Each row was made from one small tree. Brackets hold a mark, then the marks that hang from it, in alphabetical order. Every link used is in the known rows. Write each row's tree.
Known rows:
{susu sopok suzatus}: [ 4.92  1.99 -1.10  0.18 -0.29 -2.92  3.06  5.31 -0.83 -5.65  2.33 -1.51
  0.04 -1.85  2.50  0.69  1.70  1.00 -1.48  0.17]
{vono sopok}: [ 1.74  0.71  1.80  0.06 -0.17  0.27  0.47  2.24  0.07 -3.28  0.04 -0.58
  0.35 -1.05 -0.42 -1.98  0.38  1.87 -2.98  1.58]
{bifo nagol}: [ 3.55  3.82  0.06  2.36  2.73 -1.60 -0.20  0.12 -0.29 -2.31 -0.16 -0.67
 -0.52 -1.72  0.34 -0.37  1.58  1.33 -2.45  1.96]
{suzatus rokif}: [ 3.19  1.33 -0.80  1.96 -1.14 -1.62  1.83  3.03 -0.01 -2.16 -1.67  2.62
 -1.28 -1.94  1.10  1.59  1.30  1.22 -2.89  0.42]
{sopok bifo noteb {susu modole}}: [-1.61  0.08  0.43 -2.78 -1.64  0.24 -0.10 -3.26  1.38  1.28 -0.72 -0.92
 -1.24  1.10 -0.18 -0.68 -1.75 -1.55  1.57 -0.82]
{sopok {bifo nagol} noteb {vomol kivo}}: [-0.44  1.72  2.68  0.77  0.34  3.04 -2.68 -1.98 -1.69  1.58  0.80 -1.06
 -0.51 -0.20 -1.16 -2.38 -0.85 -1.00 -0.11  0.99]
{sopok {bifo nagol} noteb susu}: [-0.01  1.84  0.65 -0.17 -0.36  0.36 -1.53 -6.23 -0.62  1.61  0.46 -1.46
 -1.01  0.08 -1.53 -0.48 -0.34 -0.57 -0.98  1.39]
{noteb {sopok {bifo nagol} {vomol kivo}}}: [-0.30  2.43  0.92  3.28  3.58  1.11 -2.90 -0.64  1.65  1.75 -1.91 -0.11
  0.87  0.42  0.55 -2.08  3.02 -2.29  0.46  0.99]
{susu modole {suzatus rokif}}: [ 1.48  1.59 -0.34  0.91 -1.01 -2.14  4.57  4.67  0.31 -2.28 -0.88  3.01
 -0.21 -1.25  0.75  3.23 -0.38 -0.59 -0.30 -1.04]
{susu {sopok noteb} {suzatus rokif}}: [ 2.82  0.83 -0.94 -0.04 -3.53 -1.64  3.56  5.69 -3.61 -2.82  2.52  1.21
 -1.18 -3.24  0.85  2.47  0.94  0.63 -1.60  0.13]
{sopok susu}: [ 2.82  1.28 -1.11  0.29 -0.73 -1.61  1.03 -0.99  0.37 -2.59  0.01 -1.66
 -0.23 -0.32  1.64  0.53 -0.12  1.19 -1.45  0.04]
{vono {sopok bifo noteb {susu suzatus}}}: [-1.91 -1.77  2.95 -1.93 -4.62  2.21  1.36 -3.75 -1.64 -0.65  2.04 -1.37
  0.55  0.41 -2.84 -1.47 -2.01 -0.58 -1.80  0.51]
{kivo vomol}: [ 2.60  0.17 -0.20  0.98  1.46 -3.53  1.25  2.33 -2.46 -3.22  0.33 -0.54
 -1.16 -2.90  1.87 -2.76  2.37  1.24 -3.91  0.22]
{noteb {sopok bifo susu vomol}}: [-1.34 -2.33 -1.76  1.08  0.95 -0.28 -2.44 -2.88  2.25  2.64 -2.70  1.03
 -0.11  1.57  0.72 -0.54  1.99 -0.83  0.68 -0.54]
{vono {sopok noteb vomol}}: [-1.29 -2.80  2.27 -1.10 -1.45  3.08 -1.89  1.88 -3.11  0.34  1.38  0.37
 -0.31 -1.08 -2.02 -2.51 -1.66  2.76 -1.79  0.86]
{vono {sopok {susu suzatus} {vomol kivo}}}: [-0.79 -0.42  1.93 -0.18 -2.32  2.65  2.06  1.07 -1.79 -1.71  3.39 -2.84
  3.21  0.58 -0.99  0.68 -3.05  0.65  0.31 -0.50]
{susu sopok}: [ 4.70  2.35 -1.78 -0.36  1.16 -2.79  0.95  4.81  0.46 -4.43  0.83 -1.42
 -0.61 -1.82  2.92 -0.11  2.27  1.49 -0.98  0.72]
{noteb {sopok {bifo nagol}}}: [ 1.13  2.86  0.26  3.07  3.60 -1.49 -2.15 -1.97  2.34  0.33 -2.99  0.67
 -0.48 -0.41  0.34 -2.16  4.70 -1.84 -1.77  2.16]
{noteb {sopok susu}}: [ 1.61  0.86 -1.81  1.90  0.17 -2.11 -0.09 -0.45  1.24 -1.18 -1.38 -1.16
  0.08 -0.42  2.52 -0.35  2.65 -0.33 -1.08  0.03]
{vono {sopok susu vomol}}: [-0.91 -2.03  0.12 -0.76 -0.25  1.50 -0.83 -0.35 -0.57  0.63  0.91 -0.43
  1.41  0.65 -1.41  0.57 -1.90  2.77 -0.07  0.29]

Write each row's tree:
[-0.94  0.63 -0.81 -0.43 -1.96 -1.64  4.06 -1.10  2.22  0.66 -1.63  2.44
  0.01  1.09 -0.40  4.21 -1.19 -2.14  1.38 -1.48] : {sopok bifo {susu modole {suzatus rokif}}}
[-1.43  0.29 -0.71  0.24  0.37 -1.90  2.00 -1.41  3.43  0.17 -1.99  0.04
  0.76  1.57  1.26  0.51  1.37 -3.59  1.90 -1.24] : {noteb {sopok bifo {susu modole suzatus}}}
[-0.21 -1.99 -0.46  1.79  1.77 -0.07 -2.78  0.19  2.06  1.17 -3.40  2.37
 -0.75  0.63  1.10 -2.46  3.07 -0.79 -0.87 -0.12] : {noteb {sopok bifo vomol}}
[ 0.63 -0.16 -2.77 -0.50  0.75 -2.34  3.27  7.81 -0.55 -0.36  0.91  3.07
  0.33 -0.83  1.07  5.21 -0.09  0.82  2.89 -1.60] : {susu modole {sopok vomol} {suzatus rokif}}
[ 0.65 -2.22 -0.12 -1.52 -1.58  0.30  0.00  2.03 -2.27 -0.81  2.35  0.35
 -1.10 -0.53  0.04 -0.59 -0.04  0.13 -0.03 -0.47] : {susu {sopok bifo noteb vomol} suzatus}
[-2.80 -1.16  2.99 -0.62  1.15  3.50 -3.62 -2.61 -1.79  3.22  0.57  1.04
 -0.28  0.15 -4.37 -2.46 -0.85  1.29 -1.06  2.20] : {vono {sopok {bifo nagol} noteb vomol}}
[-1.94 -1.84 -0.61 -1.32  0.08 -0.37  1.32 -1.89  1.70  1.21 -0.35  0.77
  0.47  2.48 -0.29  2.11 -2.48 -0.95  2.75 -2.26] : {sopok bifo {susu modole suzatus} vomol}
[-1.85 -1.50 -2.02  0.92  1.35 -1.37  1.20  1.46  0.74  1.05 -0.44  0.55
  1.39  1.08  1.53  2.05 -0.03 -0.96  2.87 -2.07] : {noteb {sopok {susu modole suzatus} vomol}}
[ 0.16  0.39 -0.59 -0.83  2.26  0.44 -3.15 -0.15 -1.50  1.90  1.38  0.06
 -1.30 -0.68 -1.03 -0.60  1.17  0.77  0.98  1.44] : {susu {sopok {bifo nagol} noteb vomol}}
[ 0.64  0.73  0.48  1.62  3.47  0.26 -2.62 -2.29  0.60  1.41 -1.40  1.51
 -0.73  0.57 -1.19 -0.59  0.80  0.70 -0.86  1.23] : {sopok {bifo nagol} vomol}
[ 1.58  2.25 -1.24 -2.36  2.08 -2.50  0.62  3.21  4.03 -1.83 -1.17 -0.54
 -0.69  0.51  1.98 -0.01  1.65 -1.06  2.12 -0.15] : {susu modole {sopok bifo}}
[-1.10 -0.21 -0.44  1.32  0.04  1.06 -1.66 -1.97  2.31  1.56 -1.73 -1.14
  1.01  1.60  1.74 -1.23  1.32 -2.29  1.52 -0.82] : {noteb {sopok bifo susu {vomol kivo}}}
[-1.20  0.78  0.88 -1.63 -0.75 -0.24  3.44  0.91  0.67 -1.93  1.63 -1.59
  2.23  0.65 -1.07  1.49 -2.45  0.13  0.89 -0.42] : {vono {sopok {susu modole suzatus}}}
[ 1.01  2.23  2.01  0.67  0.53  0.51 -1.76 -3.27 -0.87  0.16 -0.31 -0.14
 -1.85 -0.92 -1.24 -2.39  0.91 -0.48 -2.37  2.01] : {sopok {bifo nagol} noteb}
[-4.34 -2.73  0.66 -3.34 -0.96  2.58 -1.05  0.13 -1.31  2.91  1.56 -0.61
  0.67  0.78 -2.19  0.24 -3.75  1.49  2.74 -0.70] : {vono {sopok noteb {susu modole} vomol}}
[-1.94 -2.22 -0.43 -1.78 -1.73  0.85  1.30  0.12 -2.48  1.03  2.34 -0.20
  0.03  0.38 -0.19  1.77 -3.75  0.37  2.27 -2.17] : {sopok noteb {susu modole suzatus} vomol}
[-3.79 -3.72  1.63 -2.63 -2.53  3.58 -2.36 -3.87 -1.22  3.13  0.73 -0.12
 -0.12  1.23 -3.18 -1.46 -2.49  1.15  0.08  0.22] : {vono {sopok bifo noteb susu vomol}}
[ 0.03 -1.77 -2.47  1.77  1.16 -0.73 -1.68 -0.06  0.47  1.20 -1.16  0.20
  0.44  0.30  1.73  0.20  1.50  0.61  0.47 -0.70] : {noteb {sopok susu vomol}}
[-0.18 -0.69  2.43 -0.54 -2.24  3.26 -1.67 -0.22 -1.14  0.03  0.24 -0.83
 -1.00 -0.04  0.46 -3.46 -1.38 -0.89 -0.59 -0.31] : {sopok bifo noteb {vomol kivo}}
[-1.71 -0.07 -1.63  2.28  3.69 -0.25 -3.37 -4.67  1.83  4.13 -2.11  0.83
  0.38  1.45 -0.69  0.44  2.44 -0.91  1.16  0.82] : {noteb {sopok {bifo nagol} susu vomol}}
[-0.68 -0.80 -2.02 -1.13  1.54 -0.73 -0.17  0.45  1.13  1.09 -0.33 -0.01
  0.23  1.14  1.04  2.13 -2.12  1.19  2.81 -1.63] : {sopok {susu modole} vomol}
[-0.98  0.20 -0.57 -0.76 -3.87 -0.62  4.17  1.11 -1.97  0.21  1.08  1.23
 -0.56 -0.94 -0.25  4.02 -2.67 -0.69  0.71 -1.78] : {sopok noteb {susu modole {suzatus rokif}}}
[-2.20 -0.59  2.01 -1.25 -1.42  3.31 -0.81 -2.24  1.32  1.00  0.45 -2.09
  2.13  1.94 -1.49 -0.95 -2.07 -0.25  1.02 -0.02] : {vono {sopok bifo susu {vomol kivo}}}
